Each row comes from the steps of one path. Every step used is in the known rows, and no mark comes twice. Write the path behind each row, first mark first.
Known rows
bezu -> dafu -> pevir -> zorod -> vonep -> zutum -> pizok: [-0.52  1.91 -2.18  0.11  1.10  1.07  1.35  3.03 -0.67  1.30  0.93 -1.06
 -1.05 -1.95  0.70  1.42  0.61 -0.87  2.03  1.72  0.67  1.53 -1.77 -0.78
  1.00  2.15  0.41 -1.63 -0.18  0.66  1.16]
bezu -> zutum -> vonep -> dafu -> pevir -> zorod -> pizok: [ 2.33 -2.93 -3.09 -0.41 -1.46  1.50 -1.77 -1.02  0.49  2.50  0.46 -1.11
 -0.11 -3.97 -1.35 -1.70  2.28  0.49  2.12  2.83 -0.69 -2.60 -2.22  1.05
 -3.52 -4.53 -0.46  1.24  3.18  0.09 -0.05]
zutum -> pizok -> dafu: [-1.59  1.70  1.65 -1.25  0.27 -0.24  3.32 -0.09 -1.73 -2.36 -1.73 -1.56
 -0.01  3.12  1.77 -1.66 -0.27  1.71 -1.35 -1.74  3.44 -0.22  1.44  0.48
  4.24  2.31 -0.19 -1.29 -2.47  1.43 -1.86]
vonep -> dafu -> pevir -> zorod -> bezu: [ 1.03 -1.69 -0.18  0.23  0.32  0.29 -1.69 -2.87  1.25  1.12  1.46  1.05
  0.53 -0.06 -0.98 -0.11  0.93 -0.83  0.14  2.36 -2.28  1.23 -0.52  0.10
 -4.70  1.93  1.05  1.16  1.01 -2.22  0.15]
zorod -> pevir: [-0.43  1.67  1.53 -1.52 -0.26 -0.90 -1.27  0.67 -1.94 -0.60 -2.54 -0.10
 -1.57  0.47  0.59  0.17  1.40  3.52 -1.47 -0.36 -0.64  0.32  0.10  1.24
  2.73  0.66  0.37  0.13 -0.62 -1.52 -2.39]
zorod -> pizok -> dafu -> pevir: [ 0.51  0.25 -0.43 -1.26  0.96 -0.27  2.07 -0.82  0.19 -0.93 -1.90  1.41
 -0.13 -1.50  0.40 -1.99  2.15  0.87  0.40 -0.62  0.32 -1.18 -0.60  1.74
  2.02  1.27 -2.15  0.06  0.35 -1.70 -1.46]
vonep -> dafu -> pevir -> zorod -> bezu -> zutum: [ 2.19 -2.45 -2.09  0.67  0.21  0.18 -1.69 -2.49  1.80  1.58  2.34  1.37
  0.64  0.03 -1.09  1.21  0.56 -0.92  0.12  3.23 -2.10 -0.59 -1.41 -1.29
 -4.84  0.00  1.12  2.15  3.01 -1.80 -0.81]
dafu -> pevir -> zorod -> vonep: [ 0.42  0.64 -0.71 -0.02 -1.11  0.83 -1.50  0.40 -1.53 -0.30 -0.68  1.46
  0.24 -1.05 -0.13 -2.19  0.56  0.54  0.27 -0.53 -0.30  0.84 -0.68  1.05
  0.17  0.41  0.55  0.06 -0.04 -1.81  3.02]
vonep -> zutum -> pevir -> zorod -> pizok -> dafu: [-0.93 -1.21  1.39  0.85  0.62 -0.96  1.56  1.31  2.99 -1.40 -0.18  0.01
  1.87 -1.37  0.23 -0.55  0.23 -2.40 -0.24 -1.78  0.99 -0.61  1.43  0.20
  0.52 -2.24 -2.37 -0.04 -2.64  2.34  0.62]
dafu -> pevir: [-0.95  1.50 -0.14 -1.65  0.09 -0.64 -0.17  0.31 -1.58  1.04 -2.47  0.74
 -1.54  0.68 -0.18  0.38 -0.58  2.89 -0.74 -1.52 -1.01 -0.23 -0.88 -0.19
  2.67 -0.23  0.27 -0.99 -0.47 -0.95  0.00]
vonep -> dafu -> pevir -> zorod: [-0.33 -0.99 -1.13 -1.08 -0.83  0.32 -1.90 -2.06  0.56  1.90  0.22  0.75
 -0.08 -0.18 -0.66 -1.47  0.62  0.76 -0.47  1.95 -1.37  0.25 -1.05 -0.28
 -2.19  0.52  1.30  0.60 -0.24 -0.43  1.33]
dafu -> pevir -> zorod -> bezu: [ 0.47 -0.66  0.56  0.18 -0.32 -0.68 -1.63 -2.78 -0.37  0.97 -0.57  1.77
 -0.28  0.03 -0.41  0.38  0.02 -0.49 -0.84  0.08 -2.61  1.23 -0.07  0.18
 -2.18  1.22  0.15  0.43  1.17 -2.60  0.15]
vonep -> zutum -> pizok -> dafu: [-3.76  1.89  1.02 -0.01  0.77 -1.02  2.50  1.90 -0.59 -1.38  0.01 -3.31
  0.61  2.74  1.24  0.97 -0.57  0.16 -2.08 -2.26  3.68 -0.94  0.70 -0.37
  4.47  0.43 -0.41 -2.05 -4.07  2.24 -1.82]
dafu -> pevir -> zorod -> bezu -> zutum -> pizok: [ 2.15 -1.55 -1.49  0.79  0.65  0.09  0.30 -2.12 -1.07  1.52 -1.27  0.42
  0.19  0.83 -0.14  1.68  0.11 -0.58  0.11  1.19 -1.23  0.39 -0.55 -1.71
 -1.81  0.72  0.29  0.14  2.75 -0.49 -0.68]
pevir -> zorod: [-1.72  1.14  2.54 -0.18 -1.79 -0.94 -2.39 -1.81 -1.23 -0.64 -0.13  0.32
 -0.25  0.87 -0.53 -1.88 -0.92  1.20 -1.77 -1.62 -0.59  0.08  1.66  0.18
  1.81 -1.03  0.93  0.81 -1.03  1.06 -0.07]
zorod -> vonep -> zutum -> pizok -> dafu -> pevir: [-0.97  1.37 -2.55  0.48  0.73  1.12  3.82  4.10 -0.26 -1.01 -0.20 -2.16
  0.66  0.83  1.50  0.57  0.92 -0.19  0.15 -1.18  3.99 -0.39 -1.04 -0.11
  2.61  1.83 -0.08 -2.58 -2.77 -0.40  1.00]
zorod -> bezu -> zutum -> pizok -> dafu: [ 0.79  0.41  0.81  0.39  1.29 -0.10  3.36 -0.59 -0.76 -2.72  0.39 -1.33
  0.47  3.56  1.52  1.49 -0.27 -0.29 -1.20 -0.57  2.67 -1.19  1.09 -0.60
  1.46  2.28 -0.19  0.36  0.85 -0.05 -3.98]
zutum -> pevir -> zorod: [-0.88  0.21  2.36 -0.68 -0.63 -0.33 -0.17  0.52 -0.13  0.02 -1.98  0.48
 -0.42  1.31 -0.34 -0.73 -2.63  1.04 -0.53 -1.79 -0.87  1.26  2.14 -0.63
  1.06 -1.05 -0.01  0.03 -1.85  2.51  1.98]
zorod -> pizok: [-0.25  2.42  3.02 -0.74 -0.09 -1.39 -0.52  0.03 -1.99 -2.94 -0.64  0.12
 -0.51 -0.22 -0.46 -2.13  0.57  2.00  0.55 -1.79 -0.32 -0.78  2.15  2.02
  3.47 -1.11 -1.11  0.05  0.16 -0.62 -1.78]

Which path is each row?
[-0.73 -1.50 -1.33  1.38  0.98 -0.55  1.64 -1.14  1.00  1.20 -0.20 -0.97
  1.35  0.67  0.91  1.91  1.07 -3.06 -1.02  0.18  0.97  0.55 -0.77 -0.54
 -1.53  2.57 -0.90 -1.44 -1.32 -0.36 -0.75]
vonep -> zutum -> pizok -> dafu -> pevir -> zorod -> bezu
[ 1.19 -3.41 -2.60 -0.37 -1.04  1.14 -0.37 -2.10  0.68  2.42  0.25  0.61
 -0.57 -1.02  0.67  1.18  0.36 -1.36 -0.56  0.62  1.15 -2.37 -1.89  0.31
 -2.49 -1.86 -0.56  0.50  2.88 -1.98 -1.64]
pizok -> dafu -> pevir -> zorod -> bezu -> zutum -> vonep
[-0.63 -0.23  1.79  1.19  0.21 -1.35 -0.20  2.16  1.61 -0.45 -0.35 -0.04
  1.02 -1.04 -0.93  0.10 -0.84 -0.98  0.69 -2.06 -0.93  0.35  1.96 -0.11
  0.84 -3.40 -1.56 -0.28 -1.97  2.60  1.52]
vonep -> zutum -> pevir -> zorod -> pizok
[ 1.17 -0.24  1.49  1.29 -0.21 -0.53 -0.24 -1.96 -1.54 -1.15  0.30 -0.70
  0.54  2.29  0.19  0.41 -0.58 -0.56 -0.45  0.51  0.03 -0.10  1.68 -1.14
 -1.05  0.18  0.38  0.51  2.02  1.04 -1.89]
pevir -> zorod -> bezu -> zutum -> pizok
[-0.89 -1.05 -1.00 -1.10 -0.36  0.00 -0.08 -2.78  0.31  1.17 -1.50  1.76
  0.42 -0.40  0.47 -1.52  0.81 -0.35 -1.95 -0.28  0.01 -0.55 -1.03 -0.11
  0.34  1.34 -0.62  0.15 -0.86 -0.73  0.48]
pizok -> dafu -> pevir -> zorod
[ 1.83 -1.56 -0.46 -0.25 -0.59  0.20 -1.26 -2.69  1.02  0.57 -0.13  0.81
  0.76 -2.54 -1.47 -3.13  2.43 -0.10  1.49  2.34 -2.17 -0.03 -0.55  1.68
 -2.88  0.06 -0.47  1.67  0.86 -0.67  0.62]
vonep -> dafu -> pevir -> zorod -> pizok
[ 0.81 -0.40 -1.95  0.17 -0.61  1.96  2.45 -0.07 -1.25 -1.19 -1.78 -0.13
  1.18  0.09  1.82 -3.39  1.44 -0.51  0.69  0.53  2.58  0.71 -0.82  0.85
  0.27  3.59 -0.21 -0.94 -0.79 -0.51  2.01]
zutum -> pizok -> dafu -> pevir -> zorod -> vonep
[-0.73  1.93 -1.81  0.13  0.95  0.17 -0.74  2.79  0.66  1.38  2.39  0.69
 -0.79 -2.57  0.11  1.74  0.90 -0.89  0.83  1.20 -0.23  0.68 -2.08 -0.31
  0.74  0.80  0.04 -0.12  0.22 -0.94  1.11]
bezu -> dafu -> pevir -> zorod -> vonep -> zutum
[ 0.98  0.60 -0.13 -1.49  1.08 -0.31 -0.14 -1.99 -0.52  0.97 -0.66  2.48
 -1.90 -3.99 -0.57 -1.20  2.22 -0.05  2.04  2.49 -2.38  0.48 -0.85  1.51
  0.32  1.79 -1.86  1.07  2.58 -0.72 -1.23]
bezu -> dafu -> pevir -> zorod -> pizok
[-2.28  3.62  1.51  1.20 -0.10 -0.74 -0.81  4.44 -0.63 -2.74  2.64 -1.67
  0.58  1.28  0.23  0.89 -1.16  1.08 -0.54 -3.06  1.79 -1.14  1.07  0.60
  4.04 -2.00  0.87 -1.14 -2.78 -0.82  0.68]
zorod -> vonep -> zutum
[ 1.56 -2.36 -1.98  0.29  0.96 -0.15 -0.30 -3.32  1.54  0.92  0.54  2.30
  0.66  0.15  0.90  1.61  0.74 -2.04 -1.62  0.91 -0.37 -1.80 -1.42 -0.85
 -2.26  0.69 -0.62  1.47  2.24 -2.64 -1.42]
pizok -> dafu -> pevir -> zorod -> bezu -> zutum
[ 1.13 -2.16 -0.20  0.60 -1.64  1.04 -2.90 -1.17  0.35  0.41  3.38 -1.62
  0.07  0.00 -0.59  0.49 -0.38 -0.56  0.11  2.07  0.81 -1.68  0.28  0.35
 -4.15 -3.38  1.77  1.94  2.72 -0.34 -2.20]
pevir -> zorod -> bezu -> zutum -> vonep -> dafu
[ 0.37 -2.63 -1.22 -0.59 -1.43  1.44 -1.94 -1.66  0.51  2.58  0.60 -0.62
 -0.78 -1.29 -0.92 -0.29  0.50 -0.54  0.95  2.21 -0.61  0.79 -1.03  1.41
 -4.63 -0.70  0.99 -0.18  2.22 -1.95 -0.20]
zutum -> vonep -> dafu -> pevir -> zorod -> bezu
[-0.82 -1.92 -1.89 -1.38 -2.43  1.44 -1.89 -0.70 -0.23  3.31 -0.57 -1.37
 -0.85 -1.71 -1.14 -1.52  0.57  1.41  0.54  1.59  0.13 -0.10 -1.70  0.76
 -2.35 -2.29  1.48 -0.50  0.28  0.25  1.00]
zutum -> vonep -> dafu -> pevir -> zorod
[ 0.19 -0.30  2.15 -0.43 -0.76 -0.63 -0.44 -2.77  0.18 -2.71 -0.09  1.10
  1.10 -0.95  0.36 -4.17  1.96 -1.27 -0.87 -0.71  0.66 -0.96  1.31  2.10
  0.85  0.44 -1.60  1.17 -0.13 -0.24 -1.51]
pevir -> zorod -> pizok -> dafu
[ 1.26  0.19  1.48  0.45  1.61 -0.56  1.27  2.07  0.49 -1.19 -0.12  0.65
 -0.55  2.99  0.12  3.71 -3.14  1.28  0.30 -1.68 -0.99 -0.14  1.82 -1.52
  0.70 -1.55  0.02  0.23  1.39 -0.12 -1.08]
zorod -> bezu -> zutum -> pevir
[ 0.72  0.47  2.57 -0.84  1.71 -0.23  0.55 -0.10  0.99  0.16  0.15  1.80
 -2.16  0.55  0.16  2.24 -1.93 -0.86  1.21  0.97 -2.43  3.09  1.77 -0.81
 -0.58  2.53 -0.91  0.20  1.62  0.70 -1.50]
zutum -> pevir -> zorod -> bezu -> dafu
[-0.13 -0.74  0.70  0.20 -0.13 -0.54  0.08  0.25  0.07  0.35 -0.90  0.76
 -0.36  1.13 -0.10  0.86 -2.54  1.13 -0.65 -1.40 -0.86 -0.77  1.05 -2.24
  0.73 -2.54  0.25  0.73 -0.25  3.10  1.29]
bezu -> zutum -> pevir -> zorod
[-3.31  2.91  1.59  0.51  0.21 -1.51  1.22  2.84 -2.25 -0.71 -0.68 -3.66
 -0.41  2.65 -0.04  1.55 -1.54  1.48 -1.19 -2.52  1.89 -0.05  1.39 -0.74
  4.61 -0.88  0.35 -2.16 -3.42  2.38 -1.18]
vonep -> zutum -> pizok
[-1.97  2.18  1.09  1.36 -1.38 -0.61 -2.26  2.30 -0.32 -1.84  2.47 -1.18
  1.33  0.39 -0.18 -0.47 -0.66 -0.99 -0.84 -2.22  1.38 -0.71  1.23  0.38
  1.59 -2.30  0.80 -0.18 -2.42 -0.04  1.81]
pevir -> zorod -> vonep -> zutum
[-1.52  2.55  1.14  0.98  0.66  0.26  1.52  6.56  0.26 -1.91  0.67 -1.29
  0.34  2.03  0.18  1.96 -3.02  1.13  0.56 -3.68  1.53  0.26  1.60 -0.40
  3.17 -1.99  0.69 -2.08 -3.28  1.20  2.39]
zorod -> vonep -> zutum -> pevir
[ 0.59  0.68  1.73  0.34 -1.13  1.27 -0.24  2.83 -0.58 -2.10 -0.60  0.43
  0.50  0.79  0.25 -1.79 -2.10  0.81  0.58 -1.92  0.24  1.96  2.10  0.25
  0.78 -0.11  0.60 -0.43 -1.56  1.06  3.43]
zutum -> pevir -> zorod -> vonep
[-0.47  0.45 -1.74  1.55 -0.33  0.94  0.66  2.87 -1.16  0.19 -0.33 -1.68
  1.09 -0.77  0.49 -0.27  0.27 -0.44  0.88 -0.70  1.20  0.82 -0.27 -0.46
  0.60  0.31  0.45 -1.94 -2.03  0.77  2.95]
dafu -> pevir -> zorod -> vonep -> zutum -> pizok
[ 2.26 -2.27 -2.34  1.02  0.80  0.76  0.17 -2.07  0.39  1.38  0.97 -0.40
  0.71  0.66 -0.33  1.09  1.09 -1.00  0.67  3.22 -1.00  0.36 -1.16 -1.82
 -4.58  1.58  1.07  1.24  2.77 -0.07 -0.78]
vonep -> dafu -> pevir -> zorod -> bezu -> zutum -> pizok
[ 1.79 -1.13 -0.54  1.20 -0.34  1.68  0.05  2.75  1.68 -1.72  2.19  0.04
  1.23  1.02 -0.02 -0.68 -1.21  0.41  1.40  1.16  1.00 -0.30  0.73 -1.49
 -1.91 -1.70  1.83  1.50  0.21  1.77  2.81]
bezu -> zutum -> pevir -> zorod -> vonep -> dafu
[-0.97  1.21  1.82  0.48  2.00 -1.15  0.73  1.84  2.78  1.24  1.91  0.62
 -1.09 -0.11 -0.43  5.24 -2.43 -2.28  0.49  0.46 -2.00  1.91  0.92 -1.34
 -0.49  0.82 -0.75 -0.39 -0.17  1.36 -1.15]
vonep -> zutum -> pevir -> zorod -> bezu -> dafu
[-0.76  1.04 -0.52 -2.11  0.38 -0.36 -0.52 -1.48 -0.34  2.74 -1.02  1.78
 -2.52 -2.30 -0.29  0.52  0.08  0.76  0.06  1.88 -2.09  1.14 -1.90 -0.34
  1.15  1.84 -0.32  0.41  1.25 -0.22 -0.70]
bezu -> dafu -> pevir -> zorod
[ 0.98 -0.56  0.06 -0.27 -0.44  0.03 -1.05 -2.27 -0.94  0.16 -1.89  1.54
  0.03 -2.92 -0.96 -2.66  1.57  0.45  0.76 -0.06 -2.51  0.11 -0.16  1.39
 -0.48 -0.75 -1.71  0.66  1.00 -0.79  0.84]
dafu -> pevir -> zorod -> pizok
